What can hang from each mark
V: M
M: N S T V Z
N: M
C: S
L: A T
S: C
Z: M
T: L M
A: L

Every row comes from one small tree of marks. The marks that hang from a mark follow it in brackets, in alphabetical order. Every link used is in the known rows. Which tree was each row made from?
Known rows
N{M{T V Z}}: [ 0.200 -1.543  0.591  0.423  2.098 -2.037  0.134 -0.643  0.531  0.046
  1.062 -1.842  2.784  0.988  1.713  0.154 -2.728  1.950 -0.492  1.016
  1.374 -2.616]
T{L M{N S{C} V Z}}: [-1.073  1.073  0.215 -1.235 -3.429  0.297 -0.335  0.626 -2.143 -0.561
  0.227  3.463 -4.831 -1.837 -1.022 -2.927  2.875 -1.730  3.452  0.907
  0.607  2.874]
V{M{N S{C} Z}}: [-3.102 -2.447  1.265  1.077 -3.176 -1.081 -3.538 -1.382  0.792 -0.059
 -0.455 -0.686  0.924 -1.066 -1.740  0.832 -0.373 -0.775  0.789  1.190
 -0.390  0.543]
T{M}: [-0.299  0.854  2.145  0.431  3.469 -0.407 -1.241  0.192  1.461  2.320
  0.083  2.057  1.064  0.807 -1.512 -0.361 -0.694  1.424 -2.651  2.037
  1.521 -0.997]
M{T Z}: [ 0.270 -1.194  0.977  0.521  3.755 -0.584 -1.003  0.435  1.664  0.561
  0.332 -3.367  2.094  1.055  1.364  1.419 -3.127  0.162 -0.471 -0.491
 -0.299 -1.557]
C{S}: [-1.097  0.358  1.053  0.161  2.138 -4.107 -2.125 -1.173  0.910  1.120
 -1.106 -0.050  3.821  3.155 -2.849  2.414 -2.407  2.748 -2.050  2.382
  1.522 -1.983]
T{M{N S Z}}: [-1.747 -2.378  0.173 -1.816  0.373  1.109 -2.659  0.222 -0.734  1.022
 -0.719  0.635 -0.921 -2.328  1.020 -0.559  1.792 -2.264  4.295  0.251
 -0.035  0.553]
T{L{A} M{N S{C} V}}: [ 0.925  3.495 -0.609 -1.307 -5.361  0.861  0.453 -0.113 -3.246  0.101
  0.826  5.576 -5.251 -1.813 -2.022 -2.382  2.778 -0.538 -0.747  1.297
  0.736  2.369]
A{L{T{M{N S}}}}: [-0.067  0.597  0.369 -0.376  1.877  2.152  1.265  2.266 -0.294 -0.182
 -1.310  1.262  1.246 -0.329 -0.108  0.970  2.750 -1.136  1.326 -0.165
  0.560  2.109]
L{A T{M}}: [ 2.067  1.812  1.098  1.004  3.777  1.023  2.137  1.216  0.565  0.723
 -0.639  2.154  1.549 -1.280  0.068 -0.040 -0.921 -0.664 -4.260  1.266
  1.114  0.285]
V{M{N S T{L{A}} Z}}: [ 0.863 -1.186 -1.712 -1.405 -2.990  1.894  0.359 -0.882 -0.640 -1.518
 -0.234 -2.880 -0.937 -0.409  0.864 -0.129  1.061 -1.345  0.200 -3.562
 -3.439 -1.131]
L{A T{M{N S V Z}}}: [ 0.350 -0.511 -0.208 -1.737 -0.178  1.192  0.502  0.280 -1.860 -1.099
 -0.362  2.423 -1.330 -4.940  3.488 -0.806  2.010 -3.377  2.511  0.016
  0.736  1.100]
M{S Z}: [-2.544 -1.800  0.025  0.646  0.361 -1.316 -1.842 -1.513  1.055  0.639
 -0.180 -0.656  0.054  0.388  0.853  1.267 -0.441  0.320  2.388  0.387
  0.025 -0.519]
V{M{N S{C} T{L} Z}}: [-0.371 -1.534  0.233  0.814 -3.153  1.147 -0.193  0.091  0.238 -1.845
 -0.769 -3.081 -0.487  0.692 -2.340 -0.523  0.011 -1.453  0.256 -1.558
 -2.632  0.628]
N{M{S V Z}}: [-2.345 -2.198 -0.608  0.499 -1.459 -2.767 -0.973 -2.547 -0.083  0.006
  0.708  0.898  0.832  0.089  1.260  0.248 -0.220  2.014  2.412  1.624
  1.508 -1.347]
Z{M}: [ 0.147  2.103 -0.300  1.605  1.677 -1.699 -1.883  0.237  1.972  2.958
  1.604  0.390  1.721  2.710 -1.691  1.257 -2.706  4.048 -2.503  2.615
  2.610 -0.759]
N{M{S T Z}}: [ 0.041 -4.014 -0.695  1.222  0.299  0.008  0.612 -0.684  0.430 -0.793
 -0.868 -3.844  2.398  0.972  0.488  0.862 -1.471  0.210  1.829 -0.136
 -1.080 -1.313]
V{M{Z}}: [-2.349 -1.310  1.724  1.026  2.439 -2.589 -2.464 -1.703  3.288  0.944
  0.248 -0.857  3.104  0.908  0.030  0.736 -1.860  1.722 -1.860  0.488
  0.271 -2.075]
N{M{S{C} T{L} V Z}}: [ 0.623 -0.590 -0.766  1.677 -3.544 -0.949  2.898 -0.352 -1.133 -2.145
 -0.048 -0.575 -1.342  1.395 -1.631 -1.673 -0.306  0.737  1.024  0.383
 -0.069  1.034]
A{L}: [-1.135  2.797  0.266  0.922  2.320 -1.985 -0.769  0.394  1.455  1.969
  0.905  0.783  2.266  3.171 -0.768  2.218 -0.603  3.371 -2.142  0.487
  1.640  0.094]
L{A T}: [ 0.802  1.924 -0.046  1.763  2.585 -0.520  1.056  0.160  0.782  0.697
  0.094  0.637  2.424  0.263  0.609  2.354 -2.600  0.273 -5.071  1.046
  0.791 -0.541]

Write each row's tree
[-2.001 -1.359  0.815 -2.396 -0.217 -0.084 -2.869 -0.899 -0.834  0.813
  0.538  2.386 -1.843 -2.959  1.966 -1.146  2.344 -0.786  4.155  0.801
  1.228 -0.110] : T{M{N S V Z}}
[-0.349  0.533  1.135  0.069  2.240 -0.328  2.810  0.900  0.972 -1.705
 -0.931  2.122 -0.121 -1.612  1.752 -0.667  3.106 -0.305  3.498 -0.395
  1.527  2.469] : A{L{T{M{S V Z}}}}
[-0.739  0.216  0.387 -1.584  1.379  0.728  1.175  1.762 -0.731 -1.150
 -0.609  1.917 -0.066 -2.454  2.734 -0.399  3.563 -1.723  4.409 -0.617
  1.667  2.408] : A{L{T{M{N S V Z}}}}
[ 2.292 -1.165 -3.346  0.290 -2.309  1.392  3.936 -0.208 -1.795 -1.536
 -0.853 -2.366 -0.655  0.830  0.609 -0.615  0.327 -0.444  1.075 -1.891
 -2.327  0.017] : N{M{S T{L{A}} Z}}
[ 1.990  3.674 -0.466 -0.550  1.031  0.835  1.804  0.400 -0.694  1.629
  0.277  3.590 -2.126  0.830 -1.334 -1.728  0.963  0.722 -3.496  0.055
  0.319  0.419] : T{L{A} M}
[ 0.086 -0.824  0.226 -0.827  1.420  0.623 -1.035  0.769  1.106 -0.406
  0.035 -3.749  1.351  1.920  0.184 -0.239 -0.956 -0.333 -1.244 -2.611
 -2.253 -2.017] : V{M{N T{L} Z}}
[ 1.520  0.776 -0.526  0.585 -5.406  1.546  0.514 -0.647 -0.587 -1.238
 -0.070 -1.203 -1.002  0.647 -3.202  0.174 -0.177 -0.299 -3.772 -1.242
 -2.625 -0.274] : V{M{N S{C} T{L{A}}}}
[ 1.202 -0.632 -1.208 -0.077 -0.915  1.432 -2.114  0.604  0.199  1.057
  0.980 -2.947  1.183  1.532 -0.756  1.936 -1.393  1.580  0.415  0.619
  0.090 -1.355] : Z{M{N S T}}
[ 2.045  2.702 -1.377  0.692 -4.968  0.449 -0.074  0.914 -1.365 -0.233
  1.833 -0.122 -2.751  1.906 -2.838 -0.463 -0.392  2.043 -0.206  1.084
  0.987  1.127] : Z{M{N S{C} T{L} V}}
[ 1.706 -0.329 -0.204  1.797 -4.083  0.694  2.576 -1.000  0.494 -2.465
 -0.884 -1.698 -1.456 -0.104 -2.315 -0.830 -0.140 -0.653 -1.669 -2.034
 -2.960  1.142] : V{M{S{C} T{L{A}} Z}}
[-0.323  1.371 -0.118  0.026 -0.029  0.903  1.277 -0.530  0.303  0.425
 -0.408  2.439 -2.196  2.022 -2.435 -1.656  2.413  1.279 -0.284  0.144
 -0.415  0.398] : T{L M{S}}
[ 2.814  3.128 -1.191  0.319  0.736  0.776  2.001  0.214 -0.284  0.377
  0.773 -0.943 -0.615  2.501 -0.600  0.404 -1.654  1.412 -4.840 -1.521
 -1.187 -1.384] : M{T{L{A}}}
[-0.196 -0.008  1.474 -0.017  2.896 -1.967 -1.403 -0.706  1.398  0.317
  1.518 -1.610  1.143  0.446  2.165  0.865 -2.537  1.578 -0.618 -0.056
  0.979 -2.434] : M{T V Z}
[ 1.098 -1.027 -0.039  0.321  1.528  1.635  2.766  0.551 -0.032 -1.146
 -1.894  0.931 -0.322 -3.482  1.858 -0.687  1.255 -2.908  1.441 -0.273
 -0.543  1.942] : L{A T{M{S Z}}}
[-0.785 -3.044 -0.299 -1.183  0.245  1.178 -2.375  0.245 -0.271 -0.055
  0.044 -3.905  0.600 -0.520  1.811  1.860 -0.952 -1.687  3.069 -1.313
 -1.417 -1.192] : M{N S T Z}
[ 1.203 -0.177 -0.851  2.919 -3.010  0.609  3.055  0.167 -0.674 -1.321
 -0.740 -1.566  0.180  3.923 -4.427 -0.302 -1.329  1.313 -2.326  0.877
 -1.125  0.849] : N{M{S{C} T{L}}}
[ 1.083  2.414  1.736  1.435  5.287  0.457  2.741  2.657  1.710  0.322
 -1.107  1.797  2.766  1.262 -0.807  0.305  0.723  0.647 -2.290  0.575
  1.752  1.740] : A{L{T{M}}}
[ 0.368  1.526 -1.906 -3.491 -2.898  1.175  0.322 -0.370 -3.119 -0.098
  0.738  3.725 -4.917 -3.042  2.039 -2.588  4.125 -1.451  3.290 -0.990
 -0.231  1.276] : T{L{A} M{N S V Z}}
[ 1.881  1.933 -1.625 -2.533 -0.580  0.297  0.051  0.717 -2.258 -0.066
  2.006 -0.691 -2.119 -0.575  3.201 -0.316 -0.333 -0.751 -0.325 -2.148
 -0.474 -1.014] : M{N T{L{A}} V Z}
[ 1.638  0.478  0.741  0.622  4.294  0.823  2.433  1.710  0.259  0.011
 -1.314  1.159  0.918 -2.934  1.995 -0.725 -0.422 -2.583 -1.123  0.063
  0.511  1.481] : L{A T{M{Z}}}
[-3.571 -3.024  0.415 -0.542 -1.223 -0.821 -4.055 -2.113  1.340  0.358
 -0.069 -1.561  1.748 -0.524  0.528  1.249  0.244 -0.079  1.538 -0.246
 -0.879 -1.764] : V{M{N S Z}}
[ 1.011  2.892 -0.958 -3.300 -0.392  0.348  0.058  0.987 -2.721  0.868
  1.324  3.794 -3.729 -2.423  2.370 -2.676  2.376 -1.226  1.045 -0.464
  0.890  0.915] : T{L{A} M{N V Z}}
[-2.692 -1.660  0.150  0.563 -2.539 -0.634 -3.110  0.134 -1.149  0.697
 -0.116 -0.140 -0.930 -1.181 -0.670  1.310 -0.722 -2.075  2.734  1.620
  0.242  2.001] : M{N S{C} Z}
[-0.310 -2.165  2.285  1.143  3.186 -1.125 -1.468 -1.051  3.676 -0.036
 -0.089 -3.881  3.755  1.128  0.168  0.957 -2.817  1.278 -2.301 -1.134
 -0.980 -3.103] : V{M{T Z}}
